Each row was made from one path, in order. Every step used is in the known rows, and no mark comes twice. Write each row's path.
Known rows
U > D > K: -11.0 -4.9 -7.8 -3.2 3.3 -7.5 -8.7 -21.7 -11.5 -3.1 25.7 -13.9 38.9 -24.8 30.4 -14.1 -36.2 -3.3 -7.8 41.8
Y > T > K > C > X: 43.4 -4.4 9.8 -11.5 28.7 -25.4 -16.7 17.3 -6.5 2.7 -54.6 -52.4 15.8 -1.0 8.7 7.7 24.3 -21.4 -20.5 41.2
C > X > D: 9.5 -3.8 -7.7 22.2 37.6 -5.7 10.5 31.0 -16.8 -23.2 37.3 -20.1 -2.5 -4.3 -10.1 -39.4 5.8 -14.4 12.1 34.1
K > C: 16.7 -4.2 -8.5 14.6 -12.9 13.2 18.4 30.2 -18.9 -19.8 -34.1 9.2 1.9 18.5 -10.3 8.7 -9.3 -30.1 3.7 10.6
Y > T > K > C: 30.4 -2.0 24.4 -5.4 13.8 -19.4 -15.5 5.0 -9.3 5.5 -68.4 -35.5 23.6 -6.3 14.5 30.9 12.3 -24.9 -27.4 19.1
Y > T: 21.0 7.8 23.5 1.7 9.3 -25.0 -12.2 -10.9 -13.9 3.8 -26.3 -7.4 20.2 -16.2 10.8 18.1 25.5 -0.3 -5.2 6.1
Y > T > E: 15.7 21.3 4.2 -8.9 -0.4 -11.7 -38.1 11.6 -8.2 -8.1 -35.1 -17.2 13.8 -8.2 40.0 26.2 58.1 -7.0 -13.0 8.4
C > X > T: 44.4 -1.9 -9.2 -10.7 6.5 -36.6 -16.9 22.7 5.8 -6.9 2.7 -31.1 -15.1 -5.7 -7.9 -35.0 33.2 -7.7 -7.5 53.7
X > D: -8.6 0.4 17.3 37.5 19.4 2.4 11.4 17.2 -24.3 -21.5 18.0 4.4 11.0 -12.4 -2.7 -5.7 -12.5 -20.9 -1.2 5.3
T > K > C > X > D > U: 6.5 -2.5 -7.5 -4.3 40.2 11.1 -5.1 31.4 8.3 -27.7 -16.1 -38.9 0.3 -1.7 20.6 -12.3 -5.1 -27.3 -16.1 51.3
T > E: -6.0 18.6 -21.5 -11.3 -13.4 15.2 -29.0 25.4 8.0 -14.3 -11.1 -10.6 -8.0 7.3 36.4 7.2 33.1 -7.6 -9.6 3.9
E > T: 21.8 -0.2 -6.4 -1.1 4.4 -39.1 1.0 -3.7 6.3 3.5 -8.3 -7.7 7.4 4.2 1.9 3.3 -4.5 19.6 -19.8 10.6
C > X: 17.9 -3.2 -22.4 -9.9 19.9 -7.3 0.4 16.2 5.5 -2.2 19.5 -23.6 -13.0 6.5 -9.6 -30.9 17.0 5.5 13.0 29.4
U > D: -1.2 -1.0 16.5 27.8 -5.7 -14.7 14.2 18.4 -10.4 4.3 27.8 15.2 29.2 -15.0 11.0 -11.3 -22.0 -3.8 -13.4 33.9
Y > T > K > D > U: -11.2 8.5 43.1 -4.5 31.0 -19.4 -38.3 -14.5 0.1 1.9 -24.1 -32.0 43.7 -51.5 51.4 18.7 9.9 10.7 -32.1 28.2
U > D > K > T > E: -8.3 15.1 -0.4 -13.9 -11.1 -28.9 -41.5 2.5 -11.0 -16.2 1.1 -33.8 36.0 -18.6 62.6 11.3 -4.3 -0.2 -26.4 62.9
U > D > K > T: -3.2 2.7 16.3 -6.0 -1.8 -41.9 -19.1 -16.6 -15.4 -4.9 8.9 -24.3 42.5 -25.3 35.1 5.9 -30.1 5.6 -20.2 59.3
D > K > T > Y: 4.0 20.5 6.1 -54.1 4.7 -24.2 -45.2 -28.7 -7.9 -0.6 -46.4 -55.9 16.2 5.8 40.4 27.1 -8.8 -14.2 -46.3 13.0
K > T: 6.6 8.3 28.8 -3.3 -5.3 -41.1 -14.8 5.5 -3.3 -3.7 -21.7 -14.4 3.0 1.3 3.5 23.9 10.6 8.1 -16.0 25.6

Write each row's path
16.1 -7.2 1.6 -19.7 20.5 -44.2 -17.6 -12.5 25.4 20.5 -23.7 -43.9 10.4 -0.6 15.9 6.4 -10.9 21.7 -46.9 16.4 : E > T > K
4.0 12.1 -21.0 -17.9 30.7 -18.3 -42.2 18.3 -17.7 -42.2 12.4 -63.6 1.4 -7.8 36.2 -18.4 22.0 -11.5 1.7 60.0 : C > X > D > K > T > E
17.2 27.5 39.6 -20.1 -4.0 -36.5 -22.7 20.0 -5.5 6.9 -48.4 -27.1 7.8 20.6 20.3 32.5 12.2 -16.2 -58.8 7.0 : K > T > Y
8.3 -6.4 36.1 7.4 0.6 -33.7 -34.0 10.6 -2.4 2.9 -23.5 -42.5 18.9 -37.2 20.0 -7.7 -6.6 -12.4 -50.5 43.1 : X > T > K > D
36.2 -3.5 22.8 14.0 43.4 -23.9 -8.2 29.7 -24.7 -12.4 -39.7 -51.1 24.0 -10.1 6.1 1.4 14.1 -37.2 -21.0 45.2 : Y > T > K > C > X > D
43.4 -11.8 -22.1 -16.5 23.9 -38.2 -1.5 27.3 14.5 1.1 -36.8 -53.3 4.0 17.1 0.2 -8.1 -6.3 -0.6 -34.5 47.9 : E > T > K > C > X
-23.9 -10.3 25.2 7.9 17.6 -2.2 -17.2 7.4 -1.5 8.8 -1.3 -37.3 25.0 -28.3 21.1 -3.9 -26.3 1.3 -33.6 17.2 : T > K > D
18.7 -13.2 -4.7 11.2 37.0 2.0 4.1 43.2 -9.2 -18.1 -17.3 -47.0 1.0 6.0 -2.3 -18.4 -9.4 -38.8 -17.9 44.9 : T > K > C > X > D
0.8 -1.0 47.0 9.4 27.0 -27.9 -28.7 -3.2 -14.8 11.6 -27.2 -42.1 44.4 -41.5 28.0 15.2 3.4 0.4 -33.1 21.4 : Y > T > K > D
41.0 -8.4 -2.3 -26.4 20.7 -40.1 -29.6 13.7 23.3 7.7 -12.1 -63.2 -15.0 -9.7 4.8 -30.1 24.4 -7.3 -30.3 58.8 : C > X > T > K
14.6 14.9 2.1 -22.6 40.5 -26.8 -26.9 10.2 -24.7 -22.3 -2.3 -65.0 10.8 2.1 23.3 -16.4 -1.7 -28.4 -28.5 44.0 : C > X > D > K > T > Y
24.4 6.1 18.2 0.3 49.3 -14.0 -17.1 18.4 -8.8 -22.7 -37.8 -42.6 23.2 -20.7 29.7 5.8 21.8 -26.6 -19.0 52.8 : Y > T > K > C > X > D > U
-8.0 17.6 -16.9 -47.9 -6.1 -16.4 -62.2 -18.6 -1.9 -22.3 -29.4 -56.1 5.3 -4.9 55.8 23.3 18.1 3.7 -13.9 31.0 : D > K > T > E
25.0 -9.4 10.2 -2.2 19.3 -40.2 -28.3 27.3 2.2 -0.7 0.3 -61.3 5.3 -28.5 7.6 -37.6 11.6 -6.1 -33.7 68.8 : C > X > T > K > D
25.2 -14.4 -16.3 -16.7 20.3 0.5 -1.6 32.5 9.4 -2.4 -30.2 -51.2 -4.6 15.3 -1.7 -12.6 -3.4 -20.1 -18.6 39.5 : T > K > C > X
38.1 -11.9 -8.6 12.5 39.0 -38.7 5.3 37.5 -4.5 -14.6 -22.5 -52.4 10.0 8.7 -2.0 -14.0 -15.5 -15.9 -34.5 50.0 : E > T > K > C > X > D
38.8 -7.9 -20.0 1.3 -6.1 -25.6 -4.2 19.7 -22.7 -27.3 -3.4 -26.9 29.1 -15.1 18.2 -31.7 -20.2 -34.4 -13.5 91.6 : U > D > K > C > X > T
6.9 0.8 -5.5 -9.3 38.2 -29.8 -20.9 -0.5 -22.7 -31.6 20.6 -55.2 8.4 -13.9 10.3 -23.2 -1.4 -7.9 6.7 56.7 : C > X > D > K > T
1.4 -6.4 -28.0 -7.4 44.2 0.0 -9.7 -5.4 -20.3 -29.0 36.0 -44.9 4.3 -15.6 8.1 -40.3 -10.6 -14.1 16.8 40.6 : C > X > D > K
